Known rows, with every way that one mark hangs from another
[D F [N [P C X]]]: [-2.455 -3.301  1.334 -1.282  0.413 -0.865 -1.339 -0.386 -1.919 -1.605
 -2.166 -0.585 -3.346 -2.713  2.558  0.492 -0.489  1.575]
[D F [N [P X]]]: [-3.332 -4.637  2.798  0.615  0.293 -0.534 -2.041 -0.815 -2.662 -1.579
 -1.962 -0.310 -2.930 -3.192  3.635  0.952  0.443  1.440]
[N D P]: [-4.015 -2.762  1.308  0.782 -0.392  0.595 -0.788 -0.579  1.448  1.499
 -0.135 -0.163 -1.268 -2.405  4.150  0.566  2.119  0.493]
[N [P B X]]: [-3.178  1.088  0.442 -1.081  0.329 -1.271 -1.589 -1.250  2.477  4.072
 -0.175 -1.177 -1.886 -1.453  1.691  0.583  0.303  2.542]
[B P]: [-4.103  0.034  3.356  2.896  0.275 -2.568 -4.209 -1.702  1.078  3.807
 -1.742 -1.036 -1.896 -2.777  1.715 -0.966  1.870  1.343]
[N D]: [-3.435 -0.948  1.308  3.693  0.367 -0.681 -0.545 -0.287  1.529  3.187
 -0.582  0.876 -1.799 -2.989  3.237  0.442  1.327 -0.096]
[P C R]: [-0.622  0.943  0.079  0.900  1.786 -2.152 -3.339 -0.588  2.995  3.733
 -2.511 -0.226 -0.206 -0.511 -0.973  0.107 -0.319  0.860]
[X P]: [-2.646 -0.408  4.212  4.009  0.934 -3.443 -4.374 -0.734  2.081  1.493
 -1.380 -0.565 -0.769 -0.989  1.637  0.323  0.712  2.796]
[X [P B C [N D] R]]: [ 0.341  1.757 -2.362 -4.017  1.652  0.827 -1.791 -0.615  4.427  4.774
 -0.713  0.159 -2.073  1.527 -1.386  0.705 -1.569  2.458]
[X [P C R]]: [-0.394  0.945  1.597  0.611  1.969 -2.820 -4.783 -0.784  3.407  2.015
 -2.487 -0.861  0.783  0.849 -0.998  0.190 -0.599  2.381]
[R [P B C [N [D F]] X]]: [-1.863  2.120 -3.914 -5.291  0.553  1.407  2.102 -0.675  2.114  4.339
 -1.664 -0.201 -3.561 -1.096 -0.018  0.613 -2.218  2.858]
[R [P B [N D]]]: [-3.035 -0.177 -1.678 -2.066 -0.334  1.483  0.591 -0.674  3.146  4.683
 -0.831  0.452 -3.928 -1.453  0.576  0.806  0.252  2.923]
[D F [N [P C]]]: [-2.657 -5.152  2.253 -1.231  0.083 -1.073 -1.974 -0.030 -2.625 -2.682
 -1.916 -0.498 -4.577 -3.144  2.460  0.863  0.983  1.638]
[P B]: [-2.905  1.008  1.403  1.417  0.641 -2.730 -1.839 -0.545  1.936  5.173
 -0.347 -0.016 -3.538 -2.498  0.429  0.818  1.127  2.058]
[X [P B N]]: [-1.809  0.824  1.659  0.216  0.798 -1.653 -3.158 -0.787  3.100  4.414
 -0.220 -0.283 -3.604 -0.119 -0.045  0.643 -0.496  3.978]
[X [P [N D]]]: [-2.348 -0.960  1.691  2.239  0.584  0.018 -2.278 -0.633  2.624  2.774
 -0.499  0.493 -1.823 -0.545  2.395  0.322 -0.304  2.203]

Rows
[-1.335  1.769 -2.512 -3.304  1.608  1.782 -1.709 -2.041  1.171  5.500
 -2.474 -0.527 -0.782 -0.491  0.484 -0.810 -1.907  0.057] => [B [P C [N [D F]] R X]]
[-0.857  3.122 -1.449 -1.319  1.587  0.091 -3.922 -2.150  3.796  6.615
 -2.734 -1.037 -0.287  0.322 -1.140 -1.501 -2.221  1.439] => [B [P C N R X]]
[-2.482  2.127 -1.324 -1.328  0.312 -0.084 -0.727 -1.243  3.813  5.784
 -1.619 -0.401 -2.780 -0.746 -0.410  0.367 -1.519  4.045] => [R [P B N X]]
[ 0.310  2.184 -2.803 -3.296  1.654 -0.093 -2.160 -0.674  4.137  7.013
 -1.207  0.060 -3.195  0.501 -2.828  0.536 -1.661  2.171] => [P B C N R]
[-0.197  0.251 -2.752 -0.967  1.392  1.704 -1.170 -0.449  3.737  5.282
 -1.525  0.954 -1.341 -0.081 -0.168  0.135 -1.414  0.165] => [P C [N D] R]
[-0.841  2.387 -2.199 -4.525  1.316 -0.675 -2.060 -1.270  3.920  4.677
 -1.332 -1.404 -0.329  0.365 -0.888  0.475 -0.946  2.119] => [N [P B C R X]]
[-2.509 -0.829 -0.814 -0.363  0.803  1.765 -1.475 -1.483  2.661  3.243
 -1.308 -0.098  1.834 -0.563  2.969  0.509  0.265 -0.139] => [N D [P R X]]
[-1.934  1.145 -3.233 -4.087 -0.067  1.241  1.161 -0.218  4.012  4.334
 -1.051  0.023 -4.494 -0.819 -0.606  0.504 -0.704  3.175] => [R [P B C [N D]]]
[-1.006  1.896 -1.271 -2.624  0.803 -0.180 -0.631 -0.203  3.906  4.057
  0.106  0.055 -3.929  0.146 -0.023  0.461 -1.256  3.026] => [X [P B C [N D]]]
[-1.623 -1.466 -1.412 -2.508  0.617  1.247 -1.370 -0.615  2.861  2.050
 -1.168 -0.412  0.038 -0.514  1.610  0.463  0.898  0.083] => [N D [P C R]]
[-1.008  0.794  1.476  0.947  1.066 -1.979 -3.480 -0.392  3.559  2.548
 -1.205 -0.595 -2.182  0.258  0.083 -0.220 -1.521  3.511] => [X [P C N]]
[-2.885 -2.061  1.018 -0.348 -0.098 -0.536 -1.690 -0.804  1.165  1.369
 -0.745 -0.135 -3.800 -2.202  1.857  0.651  0.282  2.358] => [D [N [P B X]]]
[-1.273  0.386  0.111  0.233  0.830 -0.270 -1.626 -0.198  3.535  2.561
 -0.641  0.011 -2.164 -0.029  1.168 -0.054 -1.286  2.365] => [X [P C [N D]]]
